Known rows, with every step that occurs
R-M: [-1.76  0.43  3.99 -1.08 -4.95  2.42  1.44 -1.67 -1.44 -2.80  4.07  1.27
  1.17  0.35  1.06 -0.56 -1.91  1.64 -3.45 -1.27  0.28  3.24 -3.83 -4.06
  6.23  3.35 -0.44  1.96 -1.13 -1.07 -1.88 -1.86  1.24]
Y-R-M-F: [-0.71 -2.03  2.50 -1.53 -8.09  2.33 -0.70  0.11 -3.69 -0.79  4.75 -0.18
  0.23  0.98  1.23  0.77 -1.72  0.58 -0.54 -1.35 -0.90  3.43  1.22 -5.81
  5.79  2.83 -2.69  2.72 -2.20 -0.15  0.90 -3.21  3.18]
T-R: [-2.60 -0.22  3.88  0.20 -3.12  1.53  4.70 -2.82  3.34 -3.24  3.83 -0.92
 -2.12  2.85  2.27  0.96 -1.51 -0.06 -4.81 -0.22 -0.28  1.34 -3.93 -4.99
  3.49  3.56 -1.92  0.22  1.00  2.96  2.88 -1.64  1.05]
Q-R-T-X: [-2.72  2.05  4.24 -0.22 -0.36  3.83  2.18 -4.05  4.09 -0.13  0.14 -1.20
 -2.64  3.16 -0.69 -2.42 -3.01  1.46 -4.24 -0.33  0.48  0.85 -2.84 -5.80
  6.20  2.48 -6.11  1.32 -1.92  4.50  3.36 -2.49  0.60]
F-Y: [-2.21  0.39  2.59 -0.77 -3.53  1.28  2.99 -4.02 -2.44 -3.89  2.89 -1.47
  2.95  3.51  1.30 -1.38 -0.42  1.11 -2.12  1.16 -0.76  1.59 -3.05 -4.26
  4.60  2.15 -1.09  1.03  1.38 -1.31 -1.24 -2.08  1.99]
Q-R-M: [-2.80  2.38  3.55  0.13 -4.19  4.10  2.96 -1.51  0.82 -1.93  3.35  1.36
 -0.30  1.08  1.51 -0.37 -1.86  4.70 -3.10 -0.85  1.30  3.01 -4.23 -4.73
  8.74  2.79 -4.13  2.08 -0.78  0.48 -0.30 -0.70  1.16]
X-M-R: [-5.34  4.01  2.19  0.65 -6.09  2.17 -0.59 -2.12  2.33 -2.49  4.33  2.33
 -2.12  3.89 -0.16 -1.11 -2.88  3.94 -1.54  0.71 -0.60  3.56 -1.74 -6.17
  7.09  3.85  1.12  3.15  0.44  1.79  2.60 -1.36  2.91]
A-X-M: [-1.75  0.25  2.78  0.46 -6.18  0.13 -1.24 -3.97  4.68 -3.47  1.33  1.53
 -0.41  3.31 -3.16 -0.28 -2.56  0.51 -7.99  2.37 -0.43  3.04 -6.06 -4.04
  7.57  4.29  0.95  2.94 -0.36  1.07  0.83 -1.83  2.43]
R-M-F-T: [-0.05 -0.93  2.81 -1.64 -6.53  2.46  1.29 -0.87 -1.89 -3.33  4.06 -0.33
  2.23  0.56  1.92 -0.62 -2.06 -1.83 -2.44 -1.41 -2.19  4.62 -0.47 -3.13
  3.64  3.43 -1.71  3.71 -0.80 -1.73  1.67 -2.87  1.11]
X-M-F-T: [-0.82  0.44  2.54 -0.20 -6.40  1.84  0.62 -2.44  2.81 -3.81  3.88  1.56
  1.32  2.31  0.40 -0.94 -2.72 -2.20 -2.98  1.44 -2.94  3.64 -0.47 -2.98
  3.13  3.64 -0.21  4.04  0.83 -0.81  3.76 -1.11  2.30]
T-R-M: [-2.35  1.09  4.36 -0.94 -4.26  2.41  3.86 -1.12  0.60 -2.43  4.00  1.00
 -2.28  1.08  1.66  0.90 -1.87  1.90 -4.49 -1.48 -0.34  3.03 -4.34 -4.09
  5.39  3.67 -2.64  0.65 -1.07  1.38  1.75 -0.86  0.75]
X-M: [-3.03  2.27  3.44  0.35 -5.58  2.00  1.20 -3.64  3.97 -3.54  3.81  3.06
 -0.32  3.09 -0.84 -0.51 -3.17  1.51 -4.20  2.12  0.07  2.11 -3.73 -3.76
  5.92  3.86  1.91  2.20  0.98  0.50  0.68  0.27  2.57]
M-R-T: [-3.71  2.35  2.48 -1.04 -3.54  2.48 -0.49 -4.40  1.45 -0.87  4.47 -0.78
 -1.73  4.20  0.97 -2.50 -3.29  0.99 -0.85 -0.67  0.57  2.43 -1.36 -5.78
  6.66  3.72 -0.87  3.55 -1.85  1.67  2.70 -4.42  1.53]
Y-F-T-R-M: [-1.24  1.91  3.64 -2.04 -5.04  2.54  4.60 -1.23  0.63 -1.38  3.93  0.41
 -2.49 -1.46  1.69  0.66 -1.25  1.40 -3.89 -3.89 -1.70  3.25 -2.00 -1.67
  3.36  3.13 -2.72  3.23 -0.78 -0.90  1.80 -1.43  0.84]
F-Y-R-M: [-2.36  0.72  2.43 -2.69 -5.47  2.58  1.70 -2.22 -5.35 -0.85  2.63 -0.89
  1.30  1.98  0.37 -0.15 -0.77  3.89  1.05 -0.69 -0.43  2.93 -1.83 -3.23
  8.24  2.58 -3.09  3.62 -0.38 -1.92 -2.51 -1.53  3.66]
T-X-M-F-Y-R: [-2.12  0.53  2.11 -0.36 -6.31  1.13  0.15 -1.84 -2.14 -0.17  0.48 -1.11
 -0.66  3.54 -1.78 -0.61 -0.80  1.50  0.71  1.21 -2.85  2.44  1.79 -5.74
  4.52  2.41 -3.84  2.31  0.46  1.45  3.82 -1.06  5.06]
F-T-R-M-X: [-1.83 -0.87  3.28 -1.59 -3.45  1.82  6.57 -2.67  0.14 -1.05  4.91 -0.33
 -2.16  1.44  2.17 -2.31 -1.86 -1.95 -5.45 -1.42 -1.59  4.34 -6.42 -2.46
  7.62  3.95 -2.38  3.77 -1.06  0.62  2.40 -4.26  1.20]
T-X-M: [-2.95  2.65  3.18  0.64 -3.94  1.64 -0.04 -2.39  4.18 -2.29  0.89  1.80
 -1.91  2.86 -2.05 -1.57 -2.63  1.35 -4.59  1.83 -1.04  1.97 -3.07 -4.42
  4.44  4.16 -0.49  0.82  0.51  2.89  2.39  0.56  2.39]
X-M-F: [-1.45 -0.23  2.91  0.58 -7.75  1.33 -0.59 -1.43  2.46 -3.20  4.57  2.36
  0.12  1.67 -0.03 -0.32 -2.97 -0.77 -3.49  1.09 -2.06  3.24 -0.06 -6.04
  3.19  3.33  0.74  1.86 -0.48  0.38  4.15 -0.90  2.56]

Rows
[-2.09  0.71  2.21 -1.92 -3.14  2.88  1.87 -5.73 -1.02 -0.04  2.47 -2.74
  0.11  4.71  0.06 -2.04 -2.22  0.80  1.36  0.23  0.17  1.48 -1.16 -3.27
  7.41  1.85 -3.00  3.72 -0.70 -0.59 -0.28 -3.01  3.09] : F-Y-R-T
[-1.47  0.44  3.53 -0.62 -3.52  3.58  1.80 -0.47  0.49 -1.14  0.66 -0.90
 -0.31  0.26  0.23 -1.69 -1.36  0.53 -3.36 -1.27 -2.29  3.09 -0.62 -5.33
  4.33  3.39 -6.64  2.22 -1.64  2.30  4.54 -2.53  0.76] : Q-R-M-F-T-X
[-1.25 -0.67  2.43 -1.94 -5.28  1.92  0.00 -0.36 -2.61 -0.44  0.68 -1.88
 -0.55  1.08  0.00 -1.07 -1.84 -1.13 -0.72 -0.98 -2.66  3.17  1.05 -4.26
  4.05  3.67 -5.07  3.35 -1.68  1.48  2.58 -3.02  2.47] : Y-R-M-F-T-X
[-1.08 -0.40  3.93 -1.49 -6.48  1.36  3.86 -0.13 -3.86 -1.34  3.74 -0.48
 -0.08  0.73  1.58  0.53  0.06  1.44 -2.04 -0.74 -2.92  3.78  0.08 -5.89
  2.58  1.94 -3.20  0.83 -0.38 -0.20  4.29 -1.72  1.91] : T-R-M-F-Y
[-2.47  0.18  1.59 -0.94 -7.48  1.77  0.68 -2.39 -2.25 -1.09  2.92 -0.86
  0.72  3.42 -0.37  0.12 -0.88  1.83  1.43  1.42 -1.85  2.57  1.39 -4.44
  5.95  1.94 -2.25  3.40  0.62 -0.78  2.44 -1.42  5.09] : X-M-F-Y-R
[-5.76  5.03  1.97  0.30 -4.10  1.96 -1.13 -2.49  2.87 -1.82  1.47  0.94
 -2.08  3.72 -1.29 -2.25 -2.40  3.25 -1.31  0.64 -2.06  3.31 -1.09 -4.56
  5.63  4.52 -0.93  3.78  0.52  3.06  4.59 -1.47  2.98] : F-T-X-M-R
[-1.46  1.56  2.07 -2.34 -6.13  2.73  0.72 -4.48  0.25  0.49  3.01 -0.40
 -1.42  4.14 -1.09 -1.38 -2.88  0.83  1.13  1.02 -1.24  2.79  1.52 -3.94
  6.42  1.74 -2.09  4.29 -1.33  0.00  3.55 -1.65  4.12] : X-M-F-Y-R-T
[-1.08 -1.63  2.58 -0.69 -5.60  0.77  1.42 -2.70 -3.26 -3.43  3.60 -1.77
  2.56  1.82  1.85 -0.91 -0.20 -0.78 -1.96  0.65 -2.39  2.68  0.66 -6.41
  2.53  1.62 -1.40  1.23  0.57 -1.59  1.63 -3.26  2.19] : M-F-Y
[-2.49 -1.60  4.15 -1.08 -4.42  1.05  6.27 -2.17 -0.33 -0.60  4.78  0.44
 -3.13  0.98  1.64 -1.76 -1.81 -0.82 -6.25 -1.85 -0.86  4.11 -6.18 -4.66
  7.97  3.85 -1.90  1.84 -1.49  2.39  2.50 -4.43  1.48] : T-R-M-X
[-2.65 -2.35  2.98 -0.82 -4.82  1.12  3.14 -2.88 -2.26 -1.13  5.19  0.97
 -0.23  0.80  0.96 -2.87 -2.06 -1.22 -5.23 -1.02  0.33  4.25 -5.83 -4.23
  9.05  3.47 -0.59  2.88 -1.18  0.32 -1.11 -4.76  1.29] : R-M-X
[-2.09  3.54  2.61  0.07 -4.67  1.58  0.98 -2.67  4.11 -2.40  0.82  1.93
 -2.27  0.45 -1.96 -1.88 -2.80  0.57 -4.34 -0.18 -1.95  1.86 -1.24 -2.23
  2.84  3.77 -1.09  2.84  0.01  0.60  2.54  0.08  2.13] : Y-F-T-X-M
[-4.00  2.14  2.05  1.11 -6.62  0.73 -2.89 -3.11  2.70 -2.80  2.28  0.44
 -2.07  4.18 -2.46 -0.27 -1.89  2.86 -4.79  1.34 -0.79  3.90 -3.59 -6.08
  8.34  4.47  0.61  3.86 -0.43  1.84  2.33 -3.84  3.19] : A-X-M-R
[-0.62 -0.50  3.61 -1.72 -4.28  1.58  0.10 -0.34 -1.30 -2.30  0.89 -0.74
  0.56  0.49  0.43 -1.34 -1.56 -2.19 -3.80 -1.26 -3.17  3.46  0.05 -4.24
  2.09  3.63 -3.82  1.95 -1.45  1.50  3.31 -2.97  0.70] : R-M-F-T-X
[-1.48 -2.24  1.59 -0.72 -5.92  1.26  1.23 -2.10 -4.34 -1.60  3.50 -2.93
  1.36  3.37  1.24 -0.32 -0.17  0.34  1.72  0.44 -1.48  1.83  1.28 -5.29
  5.14  1.91 -3.04  2.70  0.69 -0.98  0.53 -3.21  4.62] : M-F-Y-R
[-1.88  1.37  3.82 -1.55 -3.75  2.90  5.00 -1.95  0.94 -2.70  4.05  0.59
 -1.06  1.48  2.18  0.21 -1.76  0.81 -3.58 -1.25 -1.61  3.61 -4.50 -1.80
  5.35  3.95 -2.87  2.73 -0.10  0.73  2.22 -0.97  0.28] : F-T-R-M
[-2.93 -0.04  1.64 -0.99 -4.12  1.93  1.94 -3.71 -3.44 -2.01  2.44 -3.11
  1.85  4.06  1.30 -0.53 -0.08  2.04  1.45  0.96 -0.07  1.28 -1.77 -3.85
  7.03  1.92 -2.71  3.47  1.34 -0.96 -1.57 -2.49  3.73] : F-Y-R
[-1.63  1.05  2.90 -0.95 -6.28  2.09 -1.53 -1.48  2.64  1.02  1.38  0.70
 -3.64  3.03 -2.67 -1.23 -3.91 -0.68 -1.49  0.66 -1.86  2.69  2.18 -6.03
  4.13  3.20 -2.74  2.51 -2.22  3.15  6.15 -2.05  3.41] : Y-R-T-X-M-F
[-0.98 -1.46  2.63 -0.65 -2.94  1.52  0.55 -1.56  0.24 -2.79  1.14 -1.63
  0.51  1.77  0.55 -1.75 -1.62 -3.04 -3.72 -0.21 -3.32  2.12 -0.04 -4.56
  1.38  3.62 -3.28  1.30 -0.44  2.21  3.48 -3.54  0.81] : M-F-T-X
[-1.51  0.16  3.33  0.49 -6.79  0.84 -1.13 -0.78  2.19 -2.17  1.59  1.76
 -1.74  1.85 -1.88 -0.58 -2.93 -0.94 -4.18  0.91 -2.48  2.67  0.99 -6.87
  1.83  3.48 -1.07  0.43 -0.82  2.85  5.71 -1.09  2.60] : T-X-M-F
[-1.31  0.31  2.49 -0.49 -2.58  1.11  0.90 -2.84  1.12 -2.26  0.69 -1.78
 -0.96 -0.41 -0.34 -2.12 -1.40 -1.32 -4.25 -2.52 -1.40  1.54 -0.97 -2.74
  1.29  3.10 -2.91  2.12  0.06  0.72  0.57 -2.63  0.52] : Y-F-T-X
[-1.55 -1.14  2.52 -1.96 -4.98  1.00  6.42 -2.88 -0.14  0.19  4.93 -0.14
 -3.56 -1.54  1.24 -2.16 -1.88 -1.56 -5.37 -4.21 -1.41  4.05 -4.45 -2.73
  6.05  2.97 -2.29  3.98 -1.55 -0.07  2.25 -4.60  1.27] : Y-F-T-R-M-X
[-0.66 -1.47  2.13 -1.62 -6.66  2.83  0.68 -1.01 -3.08 -1.55  3.67 -1.05
  1.82  0.99  1.74 -0.40 -2.25 -0.85  0.50 -1.00 -2.18  3.82  0.74 -2.65
  5.45  3.63 -2.84  4.53 -1.09 -1.46  1.06 -3.18  2.34] : Y-R-M-F-T
[-1.32  0.95  3.16  0.15 -5.43  2.15  4.38 -1.87  4.80 -2.89  3.93  0.79
 -1.91  2.67  1.23  0.65 -2.22 -1.71 -3.92  0.89 -3.42  2.86 -1.46 -3.09
  2.58  4.03 -1.92  2.54  0.54  1.76  7.45 -0.82  1.75] : X-M-F-T-R
[-3.95  2.48  2.82 -1.39 -1.78  1.81 -1.33 -3.21  1.48 -0.07  0.76 -1.64
 -3.74  3.77 -0.66 -3.31 -2.87  0.81 -1.75 -0.89 -0.60  1.90 -0.59 -6.81
  4.88  3.81 -3.30  2.19 -2.01  4.70  3.73 -3.95  1.05] : M-R-T-X
[-1.98  0.62  3.72 -1.06 -1.20  2.06  0.60 -3.80  2.89 -1.19  0.97 -1.00
 -2.02  3.33 -0.97 -2.97 -3.27 -1.21 -4.07 -0.48  0.17  1.24 -2.71 -4.87
  3.80  3.54 -2.90  0.89 -1.42  3.61  1.99 -2.97  0.60] : R-T-X
[-4.89  5.29  1.62  0.15 -5.10  1.45 -1.54 -2.02  2.64 -0.68  1.88  1.26
 -3.84  1.19 -1.90 -2.00 -2.52  3.29 -1.87 -0.89 -2.11  3.07  1.02 -4.38
  3.49  3.76 -1.25  4.51 -0.10  1.68  4.37 -1.82  2.77] : Y-F-T-X-M-R
[-1.09 -0.54  2.37 -1.98 -3.26  1.52  0.05 -3.22 -1.60  1.30  0.12 -3.00
 -1.93  3.59 -1.35 -2.37 -1.77 -0.89  0.03 -0.52 -1.89  1.53  1.75 -5.74
  3.78  2.04 -5.83  2.09 -1.60  2.54  4.01 -3.86  3.00] : M-F-Y-R-T-X
[-3.40  4.38  2.78 -1.18 -3.65  2.26  0.83 -4.50  1.90  0.85 -0.24  0.59
 -2.32  4.81 -3.60 -2.37 -3.22  2.33 -0.67  2.09 -1.74  1.80 -1.20 -3.00
  6.79  2.66 -3.05  3.15 -0.85  2.43  3.03  0.01  3.91] : F-Y-R-T-X-M
[-2.99  3.38  2.67  0.42 -3.40  1.89  0.79 -3.56  4.36 -3.08  0.56  2.04
 -0.51  3.38 -2.00 -1.60 -2.90 -0.31 -4.51  2.02 -1.75  2.57 -3.34 -1.76
  3.86  4.44 -0.74  2.65  1.00  2.03  2.79  0.54  2.00] : F-T-X-M
